Each row comes from the steps of one walk. Every step used is in the known rows, and no mark comes twice. Write the walk behind each row, first mark first.
Known rows
damu > gebo: |   0 |  16 |  26 | -20 |  24 |  10 |  18 |   6 |   1 | -10 | -29 |  -3 |  17 |   2 |   5 |  13 |  31 |  -2 |  -4 |  40 | -20 |   7 |   1 |  -9 |  10 |   0 | -11 | -15 | -12 | -11 |   9 |
vabu > segila > gebo > damu > dutab > zoki > luruz: |   8 | -13 |   6 |   1 | -22 |  16 |   5 |  24 | -35 |  -1 |   4 | -12 | -12 |  13 |  11 | -35 | -10 |  24 | -16 |  -4 | -17 | -19 |  -1 |  -3 | -20 |  -7 |   0 |  37 |   0 |  29 |   4 |
boruz > luruz > zoki: |  -2 |  27 |  21 | -37 |  13 |  -6 | -17 |  20 |  -4 |  45 | -15 |  20 |   3 | -11 |   4 |  43 |  -8 | -35 |   4 | -21 |  32 |  22 |  12 |  12 |  15 |  26 |  10 | -31 |  51 |  -7 | -16 |
segila > gebo > damu: |  18 | -20 |   9 | -21 | -23 | -11 |  11 |  27 |  12 |   3 |  -8 | -24 |  -4 |  33 |  -1 | -12 |  21 | -18 | -11 |  -6 | -21 |  29 |  -7 |  19 | -23 |  -7 |  -9 |  -4 | -58 |  30 | -20 |
boruz > luruz > damu > vabu: |  -2 |  26 |  17 | -11 |  29 |   5 |   5 |   0 |  24 |   0 | -13 |  27 |  12 | -13 |   3 |  50 |   8 |  -9 |   2 |  17 |  -1 |   1 |   6 |  -4 |  10 |   8 |  -5 | -33 |  43 | -36 | -13 |
gebo > damu > vabu > segila > luruz > zoki > dutab: |  41 | -23 |  -2 |   5 |  -7 |  -4 |  -2 | -41 |   4 |   4 |  27 |  -7 |   8 |  14 |  -2 |  12 | -18 | -25 |  12 |  18 |   8 | -60 |  -9 | -19 |  -3 | -27 |   1 |  24 | -22 |  17 | -45 |
damu > dutab: |  -1 | -20 | -20 |   5 | -17 |  -6 | -26 | -43 |  -8 |  -7 |   5 |  10 | -43 |  22 | -16 |  29 |  -1 | -10 | -14 |   9 |   1 |  33 | -10 |  10 |  -9 |   6 | -19 | -13 | -21 | -36 |  23 |
gebo > damu > luruz: |  18 | -12 | -22 |  -2 | -15 |  16 |   4 |  -8 |  19 |  17 |  -1 |  17 |  24 |   6 |  -9 |  22 | -10 | -31 | -14 | -14 |  18 | -18 |  -7 |  -4 |  -8 | -19 | -13 |   1 | -10 |  19 |  -9 |
dutab > zoki: | -31 |  21 |  -4 |   0 |  21 | -25 | -28 |  12 |   5 |  -2 |   0 |  -6 |   9 | -10 | -22 | -10 |  13 |  31 |  -2 |  -3 |   7 |  50 |  -2 |  25 |  -5 |  41 |  20 | -10 |   2 | -35 |  48 |
boruz > luruz > damu: |  -8 |  32 |  12 | -19 |   4 |   9 |  -4 |  29 |  11 |  11 | -17 |  29 |   3 | -17 |  -3 |  34 |   3 | -11 |  -4 | -18 |   5 |  18 |   9 |  16 |   4 |  16 |  -2 | -39 |  46 | -36 |  10 |
damu > luruz > boruz: | -47 |  -2 | -22 |  -1 |  -2 |   3 |   7 |  -5 |  17 | -10 | -34 |  14 |  14 | -28 |  18 |  13 |   9 | -21 |   3 | -35 |  17 |  40 |   3 |  15 |  34 |  -9 |  -7 | -29 |  24 |  -9 | -31 |
gebo > damu > dutab > zoki > luruz > boruz: |  27 | -21 | -23 |  23 | -66 | -16 | -24 | -26 |  23 |  -8 |  -6 |  -5 | -36 |   8 |  -7 |  22 | -18 |   5 | -22 |  -6 |  22 | -12 | -25 |  24 |  -3 | -15 | -12 |  -3 | -19 | -24 |  18 |
vabu > segila > luruz > damu > dutab > zoki: |  -7 |   9 |  -5 |   0 |   2 |  11 |   2 |  27 | -33 |  -5 |  15 |  -8 | -19 | -31 |  -8 | -42 | -15 |  26 |  14 | -27 | -15 |  -2 |  -1 |   5 |  -3 |  12 |  12 |  28 |  52 |  -5 |  10 |
segila > gebo: | -16 |  -8 |  14 | -25 |   5 | -14 |  11 |  28 |   0 |  -2 | -12 | -20 |  -4 |  23 |   4 | -17 |  36 | -10 |  -4 |   0 | -26 |  59 |   5 |  16 | -13 |  14 |  -4 | -16 | -52 |  18 | -13 |
gebo > damu > dutab > zoki > luruz: |  37 | -18 | -23 |  23 | -48 |  -7 | -22 | -28 |  16 |  -1 |   9 |   3 | -30 |  15 | -14 |  24 | -18 |   4 | -25 |   5 |  18 | -19 | -23 |   9 | -15 |  -6 | -13 |   7 | -25 | -16 |  28 |
segila > luruz: |  -5 |  20 | -20 | -35 |  14 | -21 |  19 |  10 |  -3 |  25 |   3 |  -2 |   6 | -32 |   0 | -11 |  24 | -24 |  20 | -11 |  15 |  45 |  -8 |  -2 |   8 |  29 |  11 | -21 |  -4 |   3 | -28 |
dutab > zoki > luruz > boruz: | -37 |  33 | -13 |  21 | -15 | -33 | -14 |   9 |  17 |  -8 | -26 |  -4 |  -3 | -34 |  11 | -12 |  12 |  40 |   0 | -12 |  31 |  31 |   0 |  19 |  23 |  27 |  18 | -28 |   3 | -33 |  46 |
dutab > zoki > luruz > damu: | -23 |  35 |  -6 |  37 |   0 | -14 | -11 |  12 |  18 | -11 |  -5 |   3 |  -8 | -27 |  -3 | -17 |   5 |  48 |  -2 |  -6 |  12 |  12 |   7 |   7 |   9 |  30 |  12 | -19 |   6 | -31 |  82 |
gebo > damu: |  24 |  -8 | -14 | -19 | -34 |  -4 | -14 |   0 |  18 |  17 |   4 |   4 |  15 |  14 | -32 |  14 |  -1 | -22 |  -9 | -12 |  19 |  -7 |  -4 |  12 | -18 | -22 |  -8 | -11 | -38 |   8 |  13 |
vabu > segila > luruz > damu: | -11 |  14 |  -2 | -18 |   4 |  16 |  10 |  36 | -34 |   4 |  12 |  -3 |   2 | -28 | -11 | -49 |  -7 |  12 |  19 | -33 |  -9 |  -5 |  11 |  -3 |   0 |  -1 |  12 |  18 |  41 |  10 |   3 |

Write each row's walk
| -27 |  36 | -12 |  19 |   7 | -18 |  -9 |   3 |   5 |   4 |  -4 |   7 |   8 | -24 |   4 | -10 |  11 |  36 |  -6 |   9 |  26 |  21 |   3 |  -4 |   7 |  39 |  15 | -17 |  -6 | -21 |  65 | => dutab > zoki > luruz
|   8 | -20 |  12 |  -2 | -11 |  23 |   6 |  23 | -41 |   6 |  13 | -11 |  -8 |  17 |  17 | -35 | -17 | -11 |  -2 | -27 | -21 | -25 |  10 |   1 | -14 | -12 |   1 |  39 |   2 |  45 | -33 | => vabu > segila > gebo > damu > luruz > zoki > dutab
|  21 | -28 |  14 | -13 |   3 | -14 |  19 |  -1 |  24 |  -9 |  -4 | -25 |   6 |  39 |   6 |   4 |  25 | -16 |  -5 |  29 | -28 |  13 | -10 |   2 | -18 | -13 | -11 |   1 | -63 |  29 | -41 | => segila > gebo > damu > vabu
|  -9 |  30 | -11 |  29 | -30 |   7 |  11 |   2 |  16 |  -3 |  -8 |  18 |  -8 | -21 |   5 |  -9 |   5 |  13 |   3 |  -9 |  21 | -17 |  24 | -16 |  16 | -12 | -11 | -40 | -22 |  -9 |  74 | => zoki > luruz > damu
|  28 | -18 |  -7 |  -4 |  -1 |  -7 |  -4 | -39 |  33 |   1 |  10 |   3 |  30 |  25 | -21 |  32 |   4 | -22 |  -1 |  36 |  11 | -30 | -12 | -13 |  -9 | -32 |  -9 |  -4 | -45 |   2 | -14 | => gebo > damu > vabu
|  -3 |  16 |   9 | -16 |  11 |  20 |  21 |  40 | -34 |  -3 |   3 |  -6 |   5 | -31 |  -2 | -43 |  -2 |  14 |  19 | -18 | -19 | -14 |   6 |  -9 |   4 |  -2 |   7 |  20 |  45 |  11 |  -3 | => vabu > segila > luruz > damu > gebo
| -15 |  -5 |  -8 |  26 |  19 |   7 |  -1 | -28 |  -7 |  10 |  11 |  19 | -12 |  -8 |  22 |  16 | -17 | -39 |  10 | -29 |  12 |   0 |  16 |  -1 |  20 |  18 |  -4 |  -4 |  17 |  11 | -16 | => damu > luruz > zoki > dutab
|  -1 |  19 |  27 | -14 |  29 |  15 |  14 |  14 |   8 |  -3 | -13 |  17 |   9 |  -7 |  15 |  32 |   5 |  -2 |  -1 |  15 | -16 |  -2 |   7 |  -5 |   3 |   6 |  -2 | -17 |  49 | -20 | -24 | => boruz > luruz > damu > vabu > segila > gebo
|   0 | -15 |   6 | -17 |  -3 |  29 |  14 |  38 | -35 |   6 |   1 |  -7 |  16 |  14 |   5 | -33 |  -5 |   1 |  -8 | -17 | -20 | -10 |   8 |  -5 | -18 | -18 |  -2 |  35 |   6 |  47 | -24 | => vabu > segila > gebo > damu > luruz
| -19 |  28 |   1 |  42 |  17 |  -6 |  -4 |  -1 |  12 | -19 |   0 |   1 |   3 | -25 |   3 | -18 |  -1 |  56 |   2 |  12 |   4 | -13 |   7 | -12 |  11 |  20 |  15 |  -3 |  17 | -26 |  65 | => dutab > zoki > luruz > damu > vabu > segila
|   5 | -18 |  16 | -12 |  -6 |  23 |   8 |  38 | -35 |  10 |   3 | -14 |   4 |  14 |   4 | -36 | -17 |  -3 |  -1 | -28 | -18 | -16 |  12 |   0 | -11 | -17 |   2 |  37 |  13 |  53 | -24 | => vabu > segila > gebo > damu > luruz > zoki
| -12 | -16 |  16 |  -9 |  52 |   6 |  15 | -26 |  -9 | -17 |   8 |  -4 |  32 |  25 |   6 |  -1 |  18 |   5 |  11 |  58 | -25 | -12 |   5 | -35 |  -1 | -18 |   0 |  15 | -15 |  13 | -36 | => damu > vabu > segila > gebo
|  18 | -25 |  13 |  -5 |  -8 |  -2 |  18 |  24 |  13 |   7 |  -9 | -22 | -10 |  29 |  11 |  -5 |   5 | -29 |  -7 | -18 | -19 |  15 |  -3 |  15 | -10 |  -5 | -10 |   6 | -27 |  47 | -38 | => segila > gebo > damu > luruz > zoki
|  30 | -18 | -14 |  16 | -24 |   7 |  -8 | -21 |  14 |  16 |  13 |  10 |  -3 |   9 |   0 |  21 | -27 | -43 |  -3 | -29 |  20 | -34 |  -2 |   7 |  -1 | -13 | -10 |   6 | -10 |  22 | -13 | => gebo > damu > luruz > zoki > dutab
|   2 |  24 |  16 | -19 |   5 |  -9 | -17 |  -1 | -14 |  35 |   1 |  24 | -15 | -10 |  21 |  42 | -11 | -44 |   4 | -19 |  26 |   7 |  11 |  13 |  12 |  36 |   9 | -29 |  29 | -18 | -29 | => boruz > luruz > zoki > dutab
|  -6 |  -8 |  -1 |  46 | -22 |  -8 | -28 |  -7 |  25 | -44 |   6 |  -8 | -62 |   1 | -31 |   2 | -11 |  30 |  -3 | -22 | -26 |  22 |  -3 |  40 |  -4 |   7 | -11 | -13 |  11 | -61 |  75 | => luruz > damu > dutab > zoki
|  40 | -18 |   3 |  -5 |   1 |  -2 |  -1 | -25 |  12 |  11 |  19 |  -9 |  20 |  12 | -13 |  10 | -17 | -20 |  13 |  15 |  11 | -52 |  -9 | -19 |   1 | -32 |   3 |  22 |  -7 |  24 | -39 | => gebo > damu > vabu > segila > luruz > zoki
|   1 | -13 |  10 | -26 | -13 |  19 |   6 |  42 | -36 |   6 |   4 | -12 |  11 |  17 |  -5 | -40 |  -2 |   3 |  -6 | -17 | -22 |  -7 |   8 |   3 | -25 | -18 |   0 |  31 | -10 |  40 | -12 | => vabu > segila > gebo > damu
| -14 |  -6 | -21 |  35 | -30 | -22 | -27 | -39 |   5 | -21 |  -9 |   2 | -53 |  -4 |   9 |  16 |  -5 |  26 | -19 |   7 |  13 |  31 | -18 |  20 |  11 |  19 |  -7 | -13 |  -3 | -52 |  40 | => damu > dutab > zoki > luruz > boruz
| -17 |  23 |   8 |  41 |  15 |  -7 |   3 |   9 |  11 | -22 |  -1 | -10 |  -7 | -15 |  12 | -27 |   5 |  57 |   0 |  16 |  -9 |  -6 |   5 |  -8 |   7 |  21 |  12 |   2 |   7 | -14 |  54 | => dutab > zoki > luruz > damu > vabu > segila > gebo
|  -4 |  -3 |  10 |  -8 |  57 |  -3 |  14 | -36 | -10 |   2 |  19 |  -2 |  23 |  -3 |   3 |   0 |   1 |  -5 |  31 |  42 |  -3 | -23 |   4 | -40 |  17 | -10 |  12 |  16 |  14 |  13 | -45 | => damu > vabu > segila > luruz > zoki
| -18 |  -6 |   1 | -14 |  41 |  -7 |  17 | -34 |  -2 | -14 |   2 |  -6 |  30 | -12 |   9 |   2 |  12 |   2 |  27 |  39 |  -2 |  -9 |  -4 | -31 |  23 | -19 |  10 |   6 |   9 |  -2 | -58 | => damu > vabu > segila > luruz > boruz
|  35 | -16 |  -7 | -12 |   5 |   3 |   6 | -28 |  12 |   7 |  16 |  -1 |  30 |  12 | -11 |   9 |  -7 | -14 |   5 |  30 |   6 | -45 | -13 | -26 |  -9 | -32 |  -3 |  20 | -18 |  18 | -36 | => gebo > damu > vabu > segila > luruz
|  -6 | -19 |   6 | -16 | -20 |  20 |  12 |  38 | -27 |  -3 | -12 | -14 |   9 |   5 |  10 | -35 |  -5 |   2 |  -6 | -28 | -17 |  -3 |   4 |  10 |  -7 | -26 |  -1 |  27 |   9 |  39 | -35 | => vabu > segila > gebo > damu > luruz > boruz
| -16 |  -6 |   7 | -10 |  51 |   8 |   3 | -40 | -10 | -11 |  13 |  10 |  40 |  12 |  -6 |   9 |  10 |   5 |  15 |  56 |  -9 | -21 |   9 | -40 |   6 | -21 |   3 |  12 |  -6 |   0 | -18 | => damu > vabu > segila
|  -4 |  -3 | -23 |  36 | -13 | -13 | -22 | -39 |  -3 | -11 |   5 |   7 | -50 |   3 |   3 |  20 |  -6 |  23 | -20 |  20 |   9 |  19 | -15 |   1 |  -1 |  29 |  -7 |  -6 |  -8 | -45 |  49 | => damu > dutab > zoki > luruz
